Known rows, with every step that occurs
bobat nodem fasi: [-153, 248, -105, 179, -17, -392, 104, -483, 26, 196, -377, -548, -130, -134, 293, -49]
guvo lufo: [197, 298, -57, 180, 14, -74, -105, -93, 108, -112, 166, 34, -75, -7, 33, -18]
guvo lufo fasi rifon nodem: [-64, 169, -306, -178, -136, 206, 9, 108, -302, -572, 38, 128, -396, 32, -291, 262]
lufo fasi: [26, 51, -231, -68, 418, 41, 23, 65, 4, 340, -217, 47, -76, 14, -165, -260]
guvo lufo fasi: [107, 291, -191, 171, 254, 0, -142, 144, 27, -21, 27, 152, -60, 106, -116, -225]
nodem fasi guvo lufo: [74, 163, 52, 292, -214, -323, -297, -251, 76, 39, 118, -24, 58, 343, 18, 183]
bobat guvo lufo fasi: [-14, 300, 166, 174, 398, -65, 6, 142, 145, -158, -1, 225, -62, -101, 87, -342]
bobat fasi: [77, -125, 134, -207, 489, -133, 77, -104, 213, 444, 100, -69, -388, -389, 79, -344]
rifon bobat fasi: [144, -209, 188, -306, 125, -16, 92, -54, 217, 571, 103, 4, -298, -293, 55, -230]
guvo lufo fasi rifon: [-152, 15, -389, 104, 102, 314, -144, 330, -217, -409, 75, 60, 391, -8, -51, -123]
bobat fasi rifon nodem: [-89, -98, -102, -414, 27, 120, 153, -58, -191, -277, 80, -3, -602, -283, -163, 175]
lufo guvo: [-80, -150, -99, 43, 207, 185, 108, 244, 130, 443, 53, -101, 51, 47, -149, -152]
rifon nodem: [147, 159, -83, -345, -31, -51, 201, -326, -71, 22, -122, 20, -767, -26, -270, 301]
fasi guvo lufo: [210, 19, 94, 219, -26, -157, -172, 16, 39, -153, 208, 126, 101, 284, -82, 176]
fasi rifon bobat guvo: [-172, -237, 382, -194, 5, 231, 291, 17, 92, -30, -131, 64, 275, -374, 276, -111]
lufo fasi rifon: [-215, -191, -420, -77, 231, 361, -17, 275, -244, -123, -117, -24, 373, -88, -97, -152]
rifon fasi guvo: [-59, -182, 81, -133, 84, -142, 23, -368, 177, 659, -85, -33, 7, 363, -189, 220]
rifon bobat nodem fasi guvo lufo: [97, 130, 134, 326, -424, -322, -146, -134, 11, -163, 52, -116, 137, 327, 112, 263]

Rows
[-252, 9, -101, 112, 214, 260, -33, 326, -135, -514, 42, 122, 375, -166, 121, -228]	bobat guvo lufo fasi rifon
[-76, 187, -57, 100, -296, -286, 116, -437, 33, 311, -366, -493, -57, -67, 265, 30]	rifon bobat nodem fasi
[57, -316, -24, -34, 297, -70, -47, 138, -72, 292, -151, 122, 121, 353, -269, 32]	lufo fasi guvo
[-39, -196, 112, 98, -273, -337, 29, -253, -44, 284, -281, -307, 149, 286, 67, 272]	rifon bobat nodem fasi guvo
[32, 245, 207, 107, 160, 26, 9, 169, 141, -58, -5, 271, -5, -46, 79, -269]	rifon bobat guvo lufo fasi
[147, -512, 323, -220, 67, -122, 10, 56, 96, 472, 102, 87, -43, 93, -111, 59]	rifon bobat fasi guvo
[-21, -1, -172, 169, -192, 172, 205, 374, -240, -590, -118, -185, 351, -100, 156, 22]	guvo lufo fasi rifon bobat nodem
[-61, -23, -268, -351, -164, 205, 156, -118, -280, -350, -63, -30, -409, -107, -231, 353]	fasi rifon nodem
[-137, 236, 318, 168, -299, -21, -55, -134, 148, -260, 111, 48, 180, -171, 364, -45]	nodem fasi rifon bobat guvo lufo
[188, -58, 251, 160, 140, -238, -176, 73, 121, -87, 350, 139, -78, 102, -3, 9]	bobat fasi guvo lufo
[7, -96, -259, -74, -336, 419, -88, 293, -161, -75, 46, 116, 393, 61, -92, 24]	guvo lufo fasi rifon bobat
[235, -104, 278, 82, -93, -174, -172, 115, 115, 3, 351, 181, -36, 158, -18, 77]	rifon bobat fasi guvo lufo
[-136, -137, -233, -176, -528, 240, -73, -193, -87, 331, -137, -197, 329, 0, 53, 138]	nodem fasi rifon bobat
[-26, 120, 344, 101, -149, 114, 57, 81, 115, -410, 167, 173, 215, -220, 289, -57]	fasi rifon bobat guvo lufo
